Each row was made from one small tree. The marks that hang from a mark follow it in brackets, in alphabetical order. Every link used is in the known rows. Write each row's tree.
Known rows
liva{kade{mikos{ruri vesab}}}: |  23.0 | -16.2 |  22.5 | -36.9 | -33.0 |  59.8 |   0.2 |  10.7 |  -0.1 | -63.2 | -13.3 |  55.1 | -24.3 |   6.6 |  28.5 |  11.5 | -26.4 | -41.5 |   1.0 |  19.1 | -10.5 |  15.9 | -12.4 |
mikos{ruri vesab viri}: |   2.7 |  -4.8 |  13.2 | -38.0 |  30.9 |  15.2 | -20.2 |  23.6 |  -5.5 |   1.2 |  27.8 |  32.1 | -10.9 |  12.0 |  -6.9 |  -6.1 |   2.8 |   5.6 |  33.1 |  30.9 |  -5.8 | -11.5 | -33.7 |
zemagev{porat{viri{mikos{kade ruri vesab}}}}: |   3.3 | -15.6 | -56.7 |  29.4 |  71.5 |  34.4 |  19.0 | -17.6 |  25.0 |  40.0 |   5.5 | -23.0 |  24.3 |  15.6 |  12.9 | -30.5 |  30.5 | -15.5 |  57.8 |  33.0 | -36.4 | -45.8 |  42.9 |
mikos{kade{liva} ruri vesab viri}: |   7.4 |  -2.2 |   2.2 | -40.7 |  22.9 | -28.4 |  42.5 |  -0.6 |  32.1 | -28.9 |  34.7 |  23.4 |   8.7 |  31.6 | -29.3 |  -4.0 | -13.0 |  -5.0 | -16.8 |  -1.2 |  20.2 |  -9.7 | -27.5 |
vesab{mikos{kade ruri viri{porat}}}: |  -5.7 |  25.0 |  -3.3 |   9.2 |  32.1 | -16.1 |  -8.3 | -27.4 |  -3.5 |  27.2 |  33.9 |   0.7 | -29.6 | -12.1 | -29.7 |   8.1 |  14.9 |  12.6 |  21.3 |  26.2 |  17.8 | -36.9 | -37.1 |
liva{kade{mikos{ruri viri}}}: |  10.7 |  11.5 |  24.2 | -13.8 | -39.0 |  35.8 | -20.4 |  19.2 |   0.3 | -31.8 | -11.5 |  60.6 | -31.2 | -16.2 |  22.0 |  11.4 | -18.3 | -20.8 |  -4.2 |  -1.9 |  -0.4 |   6.3 | -18.2 |
somed{kade{liva mikos{ruri vesab viri{porat}}}}: |   8.6 |  39.6 |  13.2 | -31.9 | -18.8 | -20.8 | -20.0 |   5.2 | -18.2 |   2.9 | -19.3 |  17.4 |   1.5 | -17.0 |   0.6 |  24.9 | -12.5 |  12.3 | -22.5 | -34.7 |  -9.0 |  49.6 |  33.8 |
mikos{kade vesab viri}: | -18.0 |  -3.4 |   8.8 |  17.4 |  20.4 | -16.4 |  38.3 |  11.3 |  11.9 | -10.4 |  27.7 | -12.9 |  22.3 |  -0.1 | -26.4 | -10.3 |  35.5 |   9.7 | -27.6 |  20.1 |  25.4 |   4.0 | -30.3 |
porat{viri}: | -16.6 |  -7.7 |  -8.0 |  73.2 |  11.1 |  27.4 |  12.9 |  12.7 | -10.9 |  16.0 | -25.2 | -34.2 |   4.7 | -37.0 |  27.5 | -21.6 |  14.8 |   1.7 |  15.0 |   4.0 | -32.4 | -39.9 |  28.4 |
zemagev{porat}: |  -2.3 |   3.9 |   4.0 |  58.8 |  -9.0 |  61.5 |  21.6 |  18.8 | -19.3 |  23.8 | -29.3 | -48.2 |   3.9 | -19.8 |   7.2 |  10.7 |  38.9 |  30.8 | -12.4 |  10.6 | -20.4 | -58.0 |  38.9 |
vesab{mikos{kade{liva} ruri viri{porat}}}: |  -1.3 |  24.3 |  -5.7 |  12.9 |  17.1 | -31.9 |   7.5 | -29.5 |  -2.9 |  26.6 |  15.1 |   7.9 | -26.8 |  -9.7 | -36.6 |  11.5 |  -0.9 |  16.3 |  -2.3 |  -0.6 |  18.5 | -29.7 | -19.2 |
liva{kade{mikos{ruri vesab viri}}}: |  11.0 |   2.8 |  24.6 | -29.0 | -25.0 |  38.2 | -21.5 |  22.7 |  -0.2 | -33.9 |  -8.2 |  70.0 | -22.0 |  -4.8 |  11.1 |   8.9 | -11.3 | -25.9 |   2.4 |  10.4 |   0.1 |  26.9 | -19.9 |
ruri{mikos{kade{liva} vesab viri{porat}}}: | -11.2 | -15.4 | -19.0 |  -4.3 |  10.1 | -41.8 |  16.7 |  -1.2 |   8.4 |  31.9 |   1.1 | -26.4 |  32.6 |  17.4 | -47.7 |  -8.3 |  18.8 |  25.6 | -26.3 | -29.6 |  29.1 |  11.4 | -11.2 |
mikos{kade{liva} ruri vesab viri{porat}}: | -10.8 |   1.1 |  -5.7 |  -2.2 |  40.3 | -40.5 |  22.9 |   3.7 |  21.7 |  27.5 |  32.0 |  -0.5 |  32.0 |  34.0 | -41.4 |   9.9 |  -4.4 |  18.6 |  -5.5 | -19.8 |  29.5 | -13.4 |   4.9 |
somed{kade{mikos}}: |  15.5 |  28.2 |  24.7 |  -8.7 | -44.4 |  22.9 |   1.3 |  -0.5 | -25.7 | -49.5 | -23.9 | -21.0 | -12.7 | -39.1 |  38.5 |  14.0 |   9.5 |  -8.8 | -31.6 |  -0.2 | -25.7 |  25.2 |  11.9 |
somed{kade{liva mikos{ruri viri{porat}}}}: |   9.7 |  52.7 |  16.1 | -16.1 | -34.2 | -22.6 | -23.0 |   5.6 | -18.7 |   4.5 | -25.6 |   5.2 |  -6.0 | -26.5 |   9.4 |  27.5 | -14.9 |  16.1 | -30.1 | -50.0 | -10.3 |  28.1 |  35.8 |
kade{liva mikos{vesab viri}}: |  -8.1 |   4.7 |  26.4 |   0.4 | -44.6 |   1.0 | -35.4 |  13.2 | -14.4 |  12.3 | -20.2 |  14.3 | -17.1 | -20.4 |  -0.7 |  -0.7 |  -9.1 |  15.9 | -16.9 |  -2.6 |   5.4 |  58.3 |   8.6 |
viri{mikos{kade} porat}: | -14.8 | -27.5 | -40.0 |  49.4 |  33.4 |  -6.5 |  12.5 | -15.6 |  -5.1 |   7.3 |  -1.2 | -44.6 |  39.4 |  32.4 |  20.3 |   1.7 |   9.2 | -22.0 |  27.7 |  11.9 |  -1.0 | -22.0 |  20.8 |

Write each row's tree
| -14.7 | -19.1 | -18.7 |  -7.2 |  22.1 | -26.6 |   3.4 |   0.2 |   6.4 |  37.1 |  19.8 | -33.3 |  29.7 |  11.9 | -42.8 | -12.7 |  38.4 |  21.2 |  -1.5 |  -0.6 |  24.5 |   1.5 | -30.2 |
ruri{mikos{kade vesab viri{porat}}}
| -12.3 | -44.1 | -41.2 |  28.6 |  53.0 |  -2.6 |  15.3 | -16.1 |  -5.9 |   7.2 |   6.0 | -37.6 |  50.2 |  47.9 |  10.9 |  -1.4 |  13.1 | -26.7 |  36.2 |  27.2 |  -0.5 |   0.3 |  16.6 |
viri{mikos{kade vesab} porat}
| -15.0 |  21.3 |   9.3 |  24.0 |  24.1 |   1.1 | -43.7 |  28.9 | -15.7 |  59.7 |  10.1 |  -3.8 |  -0.4 |  -4.9 |  -5.9 |  14.2 |   4.3 |  31.9 |  34.6 |  -7.3 |   4.7 | -46.8 |  -1.6 |
mikos{ruri viri{porat}}
| -24.9 |  22.6 |  25.0 |  51.1 | -49.5 |  -9.8 | -52.8 |  16.7 | -22.0 |  58.2 | -33.2 | -12.2 |  -6.8 | -30.2 |   0.0 |  12.1 |  -3.6 |  36.4 | -19.3 | -34.3 |  13.7 |  29.4 |  33.0 |
kade{liva mikos{viri{porat}}}
|  -7.3 |  21.9 |  19.4 |   5.7 | -31.5 |  -6.3 | -62.4 |   8.3 |  -6.8 |  47.6 |  -9.7 |   7.7 | -20.4 | -14.2 |   9.6 |  13.2 | -23.9 |  23.7 |  12.8 | -26.2 |   4.8 |   9.2 |  17.4 |
kade{liva mikos{ruri viri{porat}}}
|   5.2 | -38.5 | -53.3 |  -4.6 |  72.8 |   9.0 |  16.7 | -29.2 |  28.8 | -14.8 |  21.9 |   0.7 |  13.6 |  25.1 |  33.3 | -40.2 |  -6.0 | -52.8 |  71.4 |  46.1 | -35.5 | -18.5 |   3.1 |
porat{viri{mikos{kade ruri vesab}}}
|  -0.6 |   1.6 |  31.7 |   5.7 | -41.4 |  33.7 | -12.0 |  28.9 | -12.6 | -25.6 | -27.4 |  54.1 | -13.4 | -17.9 |   7.3 |  11.4 |   2.1 | -15.0 | -23.2 |   3.4 |   5.4 |  40.0 |  -6.1 |
liva{kade{mikos{vesab viri}}}
| -13.6 |  -1.4 |  -4.4 |  15.2 |  -3.9 |  -9.3 | -35.3 |  21.9 | -24.0 |  57.9 | -13.7 | -27.0 |   7.3 | -15.3 | -21.5 |  -5.8 |  29.4 |  37.3 |   5.1 | -18.6 |   6.3 | -18.6 | -14.8 |
ruri{mikos{viri{porat}}}
| -13.4 |   2.8 |  21.8 | -18.8 |   9.6 |  18.8 | -84.8 |   7.1 | -10.7 |  51.3 |  27.1 |   5.6 | -15.4 |  -5.1 |   9.1 |   0.3 |   9.0 |  11.8 |  61.0 |  33.6 |   3.9 |  22.6 | -15.2 |
kade{mikos{ruri vesab viri{porat}}}
|  21.6 |  28.1 |  21.5 |  -6.5 | -64.9 |   4.2 |  19.1 |  -3.0 | -22.0 | -56.7 | -44.7 | -11.7 |  -8.9 | -35.7 |  28.0 |  24.3 | -14.0 |  -4.1 | -61.8 | -36.9 | -24.5 |  34.7 |  35.8 |
somed{kade{liva mikos}}
|   4.0 | -22.0 | -13.1 | -32.8 |  -4.9 | -29.5 |  34.3 |  -4.7 |  17.0 | -11.4 |   8.2 |  -6.9 |  12.7 |  12.1 | -39.7 | -19.7 |  10.7 |  10.1 | -35.6 | -15.0 |  21.0 |  11.2 | -34.9 |
ruri{mikos{kade{liva} vesab viri}}
|   1.2 |  -0.4 |  25.0 | -47.0 |  -3.0 |  28.0 | -66.6 |   1.2 |  -4.4 |   7.3 |  34.5 |  24.1 | -33.0 |  -5.6 |  15.1 | -10.3 |   3.6 |  -2.7 |  49.0 |  49.1 |  -2.8 |  26.3 | -37.4 |
kade{mikos{ruri vesab viri}}
|  23.7 |  -5.5 |  21.2 | -31.3 | -50.8 |  28.8 | -20.1 | -11.1 |  -2.6 | -36.1 |  -8.8 |   6.8 | -42.1 |  -1.6 |  40.9 |   6.6 | -44.3 | -15.0 |   3.2 |  -3.4 | -17.6 |  -0.7 |   0.9 |
kade{liva mikos{ruri}}
|  10.9 | -37.0 | -56.7 |  -3.1 |  57.7 |  -3.8 |  30.6 | -30.6 |  30.1 | -21.2 |   6.5 |   5.5 |  19.1 |  27.9 |  26.4 | -38.1 | -20.9 | -51.0 |  51.7 |  18.9 | -33.6 | -12.7 |  16.8 |
porat{viri{mikos{kade{liva} ruri vesab}}}
|  14.7 |  19.4 |  -1.6 | -17.2 |   6.8 | -21.1 |  21.7 | -33.0 |   7.2 | -19.5 |  23.9 |  25.0 | -43.9 | -11.6 | -26.6 |  -2.0 |  -6.6 |   0.1 | -11.0 |  12.6 |  12.5 | -24.5 | -42.1 |
vesab{mikos{kade{liva} ruri viri}}
| -13.0 |  20.5 |   0.9 |  22.0 |  18.1 | -43.4 |  22.5 |   5.7 |  25.7 |  30.2 |  17.8 | -14.2 |  16.8 |  14.3 | -26.9 |  16.5 |  -8.1 |  24.9 | -15.7 | -38.8 |  30.2 | -45.2 |   6.5 |
mikos{kade{liva} ruri viri{porat}}
|   8.4 | -24.8 | -48.1 |  15.4 |  48.6 |  23.7 | -10.4 | -14.5 |   6.1 |   0.6 |  -3.6 |   5.2 |  -3.4 |   5.3 |  48.6 | -38.2 | -14.4 | -43.4 |  74.6 |  29.8 | -51.6 | -33.7 |  14.0 |
porat{viri{mikos{ruri}}}
|  -6.3 |  17.7 |  29.9 |  23.1 | -59.9 |  -2.5 | -35.3 |  13.3 | -14.0 |  11.2 | -28.4 |   7.4 | -26.7 | -33.5 |  10.2 |  -2.1 | -10.8 |  21.5 | -29.2 | -21.8 |   4.9 |  33.2 |   6.5 |
kade{liva mikos{viri}}
|   3.6 | -30.1 |   4.4 |   8.8 | -10.1 |   1.1 |  85.8 |  -5.3 |  11.7 | -63.3 |  -0.8 | -26.4 |  22.1 |  19.3 | -10.2 |   4.1 |  -4.6 | -10.9 | -56.6 |   0.1 |  13.5 |  -2.0 |   3.5 |
mikos{kade{liva} vesab}
| -34.5 |   3.3 |   2.1 |  52.6 |  16.7 | -42.7 |  35.0 |  16.3 |   4.1 |  38.7 |  -4.6 | -25.9 |  49.5 |   9.6 | -49.6 |  10.9 |  22.9 |  34.8 | -42.1 | -30.2 |  39.0 |  10.9 |  23.8 |
mikos{kade{liva} vesab viri{porat}}
|  17.3 | -46.1 | -15.0 | -43.5 |   1.3 |  12.7 |  43.5 | -17.2 |  11.9 | -46.8 |  20.9 | -31.9 |  12.2 |  22.7 |  -8.9 | -19.5 |  14.6 | -16.5 |  -9.0 |  21.6 |   5.1 | -11.3 | -46.4 |
ruri{mikos{kade vesab}}
|  -5.6 |   6.2 |  16.7 | -14.2 | -13.6 |  -3.8 | -60.6 |   5.3 | -11.0 |  45.0 |   0.0 |  19.7 | -11.1 |   4.0 |  -1.2 |   8.8 | -18.3 |  16.4 |  22.2 |  -8.1 |   4.6 |  36.2 |  15.8 |
kade{liva mikos{ruri vesab viri{porat}}}
| -12.4 |  17.2 |  10.8 |  46.2 | -20.6 | -38.8 |  53.9 |  12.1 |  14.7 | -14.7 |  -4.7 | -16.9 |  11.4 | -14.6 | -24.4 |   2.0 |  11.3 |  20.2 | -66.5 | -33.0 |  29.2 | -17.1 |  -2.7 |
mikos{kade{liva} viri}
|  33.3 |  28.7 |  14.6 | -43.3 | -48.9 |   4.7 |  10.7 |  -9.9 | -11.3 | -62.1 | -24.7 |   4.5 | -20.8 | -21.0 |  33.2 |  20.7 | -32.8 | -14.1 | -37.5 | -32.4 | -28.5 |  20.8 |  21.9 |
somed{kade{liva mikos{ruri}}}
|  31.6 | -47.8 | -43.0 | -58.5 |  35.3 |   4.5 |  42.7 | -30.8 |  27.6 | -77.7 |  22.3 |  18.0 |   9.2 |  66.6 |  24.6 | -16.2 | -37.3 | -63.1 |  28.7 |  30.5 | -15.3 |  -2.4 | -17.2 |
viri{mikos{kade{liva} ruri vesab}}
